Each row comes from the steps of one path. Every step used is in the known rows, and no mark comes twice. Write the path behind each row, first mark first.
In the rows, zero is written as 128.
Known rows
q -> h -> s -> l -> n -> b: [108 109 135  75  93 140 104  66  72 162 118 128 119 167 129 118 162 149
 131 151 138 101 156 101 167  72 101 126 136 149 124 189 124  92 138 100
 110 144 113 158 122 138 178 141  95 156  91 125 143 112 107 112]
a -> s -> b -> n -> l: [180 143 101 184 147 119 144 161 237  78 149 149 140  89 156 163 125 128
 108 141 123 159 159 132 126 160 141 132 132 130 152  96 112 147 127 109
 142 114 171 105 116 181 111 121 110 110 121 118 130 147 115 109]
s -> l: [154 145 148 142 105 145 157 133 117 119 113 130 123 150 200  70 148 130
 122  75 132 125 103 146 123 126 138 133 139 115 106 162 127 128 122 162
  93 102 144 123 132 142  89 141 136 115 141 113 145 130  85 130]
s -> b -> n -> l: [156 149 124 175 178 111 105 160 185  37 153 126 140  96 153 183 130 127
 164  97 120 151 134 162 137 146 136 137 129 132 155  88 110 145 117 145
 160 112 137 105 101 169 113 125 126 127 167 121 150 135 110 106]
l -> s -> h -> t: [125  94  82 171 114 122 113 152  80 188 108 131 141 166 132 134 115 153
 222 135 129 148 117 142  99 133 138 129 122 115 117 141 171 135 114 132
 107 144 114 142 125 115 126 120 174 117  99 179 101 101 151 161]
s -> l -> n: [101 129 131 114 119 150 184  97  87 109 115 104 125 145 223  48 141 135
  74  61 130 144 112 122 128  93 132 127 140 134 103 179 139 126 134 154
 104 107 120 132 129 147 105 157 129 114 102 105 145 120  74 127]
h -> q -> l -> s -> b -> n: [147 100 118 176 187 150  78 126 164 156 156 102 126  74  75 184 105  88
 160 152  99 194 120 162 136 149 112 123 125 131 132 140 131 131 113 111
 158 175 153 116 102 130  71 136  83 115 142  97 130 167 185 133]
b -> n: [144 129 149 152 148 103 108 118  98  88 128 120 131 105 152 121 142 141
  84  40 130 180 119 134 117 131 129 127 126 121 104 131 126 138 133 183
 111 146 107 125 104 150 118 127 117 100 108 153 133 126 121 120]
n -> b: [165 148 152 130  81 130 117 115  70 129 111 143 122 154 158  80 152 146
 136 107 145 108 126 124 115 111 120 130 120 143 118 149 117 117 113 159
 119  96 142 140 110 133 129 108 114 133 101 154 111 134 138 143]
h -> q -> l: [190 127 172 105  98 136 133  79 161 111 109 120 113 153 102 110 113 125
 118 122 125 136  98 125 113 136 128 122 116 111 118 130 127 121 109 137
 126 139 149 130 128 122 103 116  94 124 127 114 106 160 137 148]
a -> s: [198 129 131 135  73 121 177 125 150 147 108 160 125 142 169  70 137 136
  61  97 146 134 125 106  92 138 146 124 128 123 102 117 136 135 143 133
  98 111 158 130 138 141 109 117 123 105  79 140  98 142 121 151]
b -> n -> l -> q: [152 150 135 175 175 110 158 163 186  81 157 108 133 103 167 152 111 108
 117  81 128 147 129 100 127 159 154 126 132 128 139  84 133 161 152 167
 143 101 107 128 131 115 128 135 138 111 179 145 141 101  99 115]
t -> h -> s -> b -> n: [ 74 136 122  94 144 115  48 149  89  85 135 139 139  83  56 197 144 141
  48 149 128 121 157 168 138 143 112 128 121 122 135  79  89 120 127 103
 130 172 107 102 110 162 147 125 141 143 138 116 145 129 159 105]
t -> h: [ 78 158 140  87 106 128 152 144  60 125  98 143 121 139 115  84 157 158
  72  95 130  96 108 135 106 122 128 133 121 117 114 133 120 132 124 171
 112 116 101 110 164 114 136 119 159 127  99 137 114 128 122 131]
h -> q -> l -> s: [203 107 143 142 138 167 153 103 169 176 123 112 111 136  84 116 113 100
 150 108 110 146  88 124 112 135 127 123 121 123 112 117 156 128 123 121
 127 142 146 129 138  99  79 131 104 128 123 120 107 150 167 167]
b -> n -> l -> s -> h: [125 120  97 178 195 125 165 152 161 125 152 119 138 127 144 189 114 139
 182  43 102 163 141 127 132 151 134 138 121 125 156 101 167 158 137 150
 118  98 120 126 116 142 105 115 137  93 132 170 132 100 113 133]
q -> l -> s -> b: [122 105 108 162 183 140 163 128 161 157 143 142 127  94 125 118 119  85
 203 132 114 137 100 170 125 151 131 132 126 140 124 136 147 117 127 101
 139 114 172 126 117 100  71 127 127 120 137 103 125 158 158 157]
t -> h -> s -> b -> n -> l: [115 158 124 109 163 127  93 167 174  41 144 144 141  94  51 235 132 140
 100 124 118  96 166 156 150 149 118 133 119 127 167  36  93 133 118 104
 143 132 115  90 124 165 150 120 143 150 161 107 150 119 132 103]
s -> b -> n: [103 122 126 153 157 101  65 148 100  73 145 125 142  83 146 145 134 125
 120 123 126 180 133 169 122 136 126 132 131 132 118 135 112 131 124 153
 134 139 131 118  87 167 103 127 123 113 133 127 141 143 141 110]
t -> h -> q -> l -> n -> b: [104 148 137  55  85 167 119  77  94 162 103 109 108 141  55  69 133 152
  87 191 115 101 127 110 148  88  95 115 107 142 153 198 103 119 105 117
 148 141 125 128 166 114 168 125  85 145  61 100 100 154 145 124]
s -> b -> n -> l -> q -> h: [ 64 129 101 162 192  96  87 176 147 141 178 116 141  88 111 195 104 105
 202 195 122 148 149 131 157 142 141 138 143 128 156 132 122 142 146 129
 172 131 118 131 129 107 153 126 142 129 200 147 151 118 134  81]
b -> n -> l: [183 155 152 159 161 107 150 133 193  45 136 123 131 126 150 162 137 145
 134  34 122 154 128 126 126 141 136 131 123 124 139  94 124 152 127 176
 126 115 121 115 131 149 126 123 121 111 140 157 143 112  95 117]
t -> h -> q -> l: [120 152 154  70  98 152 124 106 151 126 101 128 110 138  45 105 128 138
 104 150 114 105 102 130 119 129 117 123 111 102 132 145 112 131 103 135
 127 141 129 107 176 109 128 114 122 134 109 102 105 159 147 131]
q -> h: [109 127 141  98 105 100 117 109  67 156 116 136 121 150 124 105 144 151
 153 109 136 129 108 126 116 109 128 136 132 114 102 172 140 119 137 160
 120 141 113 136 152 106 143 110 139 126 120 162 120 125 136 123]
t -> h -> q -> l -> n: [ 91 134 133  45 105 151 169  81 114 123 103 107 111 133  66  75 120 148
  63 146 111 133 107 118 126  93 111 115 110 119 136 167 122 126 118 128
 134 152 101 116 176 117 143 136 112 138  76  90 104 151 134 126]

Write each row's path
[ 99 141 143 153 121 138 170 143 122 164 136 116 126 130 214  61 124 101
 109 108 140 112 112 121 119 141 148 127 149 119 105 152 134 138 146 150
 111  86 143 140 134 103  97 152 151 114 178 114 146 118  91 128] : s -> l -> q
[155 121 149  95  87 159 129  76  95 112 109 121 122 161 171  93 149 141
  64 117 141  94 150 105 152  91 109 120 131 158 124 149 119 102 125 108
 105 124 130 148 100 158 152 150 100 151 103 107 140 112 102 137] : h -> s -> l -> n -> b
[133 130 132 109  86 128 137  90  57 124 113 117 123 148 177  50 148 144
 101 104 140 128 128 107 125  80 116 123 121 161 123 166 123 120 131 151
 134 110 116 149 118 135 156 129 103 135  63 139 111 124 125 139] : l -> n -> b
[114 139 134 125  96 161 151  93  76 141 114 111 122 153 211  39 158 142
 111  99 137 124 133 113 148  80 118 128 134 155 128 211 122 118 121 155
 110  96 136 142 121 147 129 149 105 130  85 109 136 125  90 122] : s -> l -> n -> b
[192 125 138 153 167 112  85 140 202  28 151 140 143 104 117 235 129 123
 132 120 126 127 154 149 140 152 129 132 123 136 157  25 107 129 122  97
 156 129 136 110  86 179 130 123 115 146 179 123 154 121 129 118] : h -> s -> b -> n -> l
[ 90  94 126 112 159  82  14 120  79 117 150 135 140 102  70 213 135 130
 137 170 129 153 153 152 147 126 108 130 132 126 123 113 115 106 142 103
 140 194 111 131  94 155 154 117 117 139 149 145 150 131 164  99] : q -> h -> s -> b -> n
[ 98 112 144  95 141 117 203  56 144  94 115 125 119 133 147  67 121 126
 100  65 124 151  95 118 123 113 125 117 118 136 115 165 150 116 137 133
 119 124 128 135 141 109 114 136 112 108  82 111 123 139  99 145] : q -> l -> n
[ 97 136 127  79 108 128  79 153  82  87 119 156 134 122  68 156 142 134
  67 168 135  73 137 159 118 135 118 133 122 126 133  63  98 110 120  99
 144 127 118 109 122 147 146 123 164 166 147 104 131 137 161 131] : t -> h -> s -> b
[121 116 118 121 140 103  98 160 143 129 160 139 138 123  87 206  96 100
 185 232 140  71 147 117 140 147 140 137 140 129 153  62 124 119 146  71
 170 114 129 138 127  96 164 122 159 162 218 128 142 116 145 121] : n -> l -> q -> h -> s -> b
[143 154 151  73  70 149 114 145  63 128 102 111 118 141  68  87 139 164
  53 136 129 113 115 130 102 108 123 129 119 107 118 129 108 138 105 166
 130 133  98 110 158 135 142 123 138 145 119 127 100 136 150 126] : t -> h -> q
[133 112  88 137  37 102 123 130 136 171  86 162 141 166 159  99 117 177
 152 180 147 147 138 117  99 139 143 121 123 102 120 154 147 132 107  98
  87 142 143 138 133 147 147 108 155 101  56 158  83 126 121 146] : a -> s -> h -> t
[ 69  95 117  92 127  94  58 149  72 179 149 141 139 111  80 165 103  97
 140 246 149  94 148 127 128 132 131 130 142 128 120 107 127 105 155  73
 162 144 117 148 112  98 153 125 148 156 189 132 133 124 174 124] : l -> q -> h -> s -> b
[157 106 144  99 111 115  78 127 114  76 125 153 138 122 124 151 129 115
 103 156 148  98 131 152 112 135 124 129 127 132 124  61 115 106 124  98
 146 127 142 127  80 158 122 121 138 158 163 118 133 138 155 148] : h -> s -> b
[ 82 133 114 151 100 124  96 160 122 219 119 115 127 155 152 114 131 138
 233 217 143 127 121 120 136 120 149 124 156 100  99 208 144 130 127 122
 107 180 101 148 162  73 169 147 171 134 151 144 139 104 109 108] : s -> l -> q -> h -> t
[200 117 108 143 114 153 157 150 140 142 133  94 129 171 113 143  91 138
 191 114 108 123 116 117 105 129 137 140 118 121 156  91 161 150 109 137
 144  82 128 129 126 142 115 113 132 126 149 158 103 115 143 154] : n -> l -> s -> h -> q
[168 152 139 160 134 118 201 164 183 102 140 122 127 135 168 114  98 107
 150 111 137  94 109  95 109 143 160 130 131 126 138  68 139 150 143 150
 150  67 126 132 146  98 130 128 161 126 182 148 126 104 104 137] : n -> l -> q
[110 145 112 193 180 111 119 184 174  91 175 112 144  72 153 166  98  89
 156 161 126 150 138 134 133 163 149 130 138 134 156  82 111 150 140 135
 173  96 129 122 107 134 117 141 142 125 207 125 155 124 121 105] : s -> b -> n -> l -> q
[142 124 155 119 104 135 141 135 121 133 127 128 127 135 179 121 116  91
  65 133 145  90 129 110 126 148 141 124 146 121 108  88 132 122 148 115
 105 115 135 147 110 113 110 158 145 134 191 112 151 104 108 141] : h -> s -> l -> q
[104  93  98 157 134 126 134 113 159 192 109 141 132 163 111 135 107 134
 252 147 120 145 105 143 121 153 134 119 114 113 127 159 177 123 108  98
  96 168 143 144 142  86 115 114 157 106  87 150 105 123 142 169] : q -> l -> s -> h -> t
[107 140 117 155 182  92 125 154 150 151 161 111 131 112 118 177 115 123
 176 115 124 149 142  96 145 138 144 132 139 121 137 123 139 153 157 151
 149 130  95 140 153  85 157 120 136 116 168 159 145  95 109  94] : b -> n -> l -> q -> h
[ 93 153 124  54  83 171 136 100  66 139 105 132 117 147 122 100 163 157
  43 142 136  64 160 115 162  87 100 123 126 148 138 145 102 110 122 108
 103 126 117 127 142 148 170 145 120 159  78  91 140 112 106 119] : t -> h -> s -> l -> n -> b
[148 134 107 129  69 167 192 101 132 172 111 138 119 145 225  27 150 141
  66 144 136 134 154  92 139  93 124 121 140 156 122 205 120 117 131 114
  94 101 167 141 130 160 127 146  84 118  41 102 117 141  86 125] : a -> s -> l -> n -> b
[106 156 146  75  94 153 146 125 107 109 103 147 120 151 116 125 162 145
  51 103 131  66 128 137 134 130 120 131 130 111 116  99 109 117 124 119
  86 131 123 106 148 138 130 141 156 144 131  97 147 115  95 128] : t -> h -> s -> l
[135 106 104 169 150 144 135 169  93 152 142 124 133 106 148 108 130  99
 167 129 122 140 109 166 100 141 136 138 135 143 111 120 144 129 130 134
 145  96 139 123 109 123  83 134 147 136 144 127 124 139 168 153] : l -> s -> b
[118 136 113 179 155  94  96 172 179 153 146 114 138 129  97 198 117 148
 234 186 133 145 138  99 143 141 147 121 136 110 139 127 137 153 135 137
 148 189  79 135 158  81 192 128 154 134 148 173 137  90 117  98] : b -> n -> l -> q -> h -> t
[ 98 129 107 115 142 179 121 152 139 188 130 126 118 102  18 129 116 104
 164 201 102 113 111 169 128 136 117 129 120 121 139 144 120 126 103  98
 154 132 145 101 153  98  97 123 133 149 136  77 111 167 193 139] : t -> h -> q -> l -> s -> b
[ 96 105 132  67  93 134  95  37  89 148 115 106 123 164 116  88  95 149
 144 186 121 148 142 106 139  79  97 121 105 144 163 211 132 108 102 108
 139 123 144 157 112 138 142 114  72 118  73 122  94 152 138 133] : s -> h -> q -> l -> n -> b
[110 129 139 110 125 130 163  49 123 121 109 131 117 141 156  53 136 126
 136 106 129 126 115 106 143  94 111 116 112 159 135 191 130 106 127 126
 126 116 152 152 134 111 135 122  82 125  59 119 117 140 123 144] : q -> l -> n -> b
[192 137 120 200 202 140 190 159 184 113 145 114 128 111 143 178 138 121
 156  21 109 163 115 127 128 155 140 135 126 137 131  76 149 160 141 169
 128 118 112 120 132 127 104 133 126 111 134 156 138 104 118 139] : b -> n -> l -> s
[174 138 129 143  75 149 192 133 173 156 109 151 122 141 218  52 144 129
  64  97 136 131 125 117 115 135 147 128 144 116  97 162 132 135 132 129
  81 105 172 125 137 154  93 138 120  97  92 107 122 144  86 133] : a -> s -> l
[142 121 138 132 167  87 101 139 166 126 157 125 133 112  79 229 111 115
 122 140 132 113 158  89 151 142 136 127 134 122 138  68 136 134 164 113
 142 160  93 138 137  99 172 125 132 137 181 163 146  87 124 102] : b -> n -> l -> q -> h -> s
[102 103 101 186 219 131 128 129 170 148 159 133 130  64 117 166 122  82
 174 107 102 185 119 172 145 158 124 126 129 141 126 149 138 127 134 118
 139 148 162 122 113 117  66 134 107 102 127 108 144 156 159 132] : q -> l -> s -> b -> n
[145 107 157  78  97 101  93  91  85 138 111 155 126 164  86 154 145 144
 127 122 144  98 128 116 120 114 121 131 126 119 100 113 138 104 145 114
 115 156 106 139 134 118 159 112 132 146 126 165 125 116 147 140] : q -> h -> s
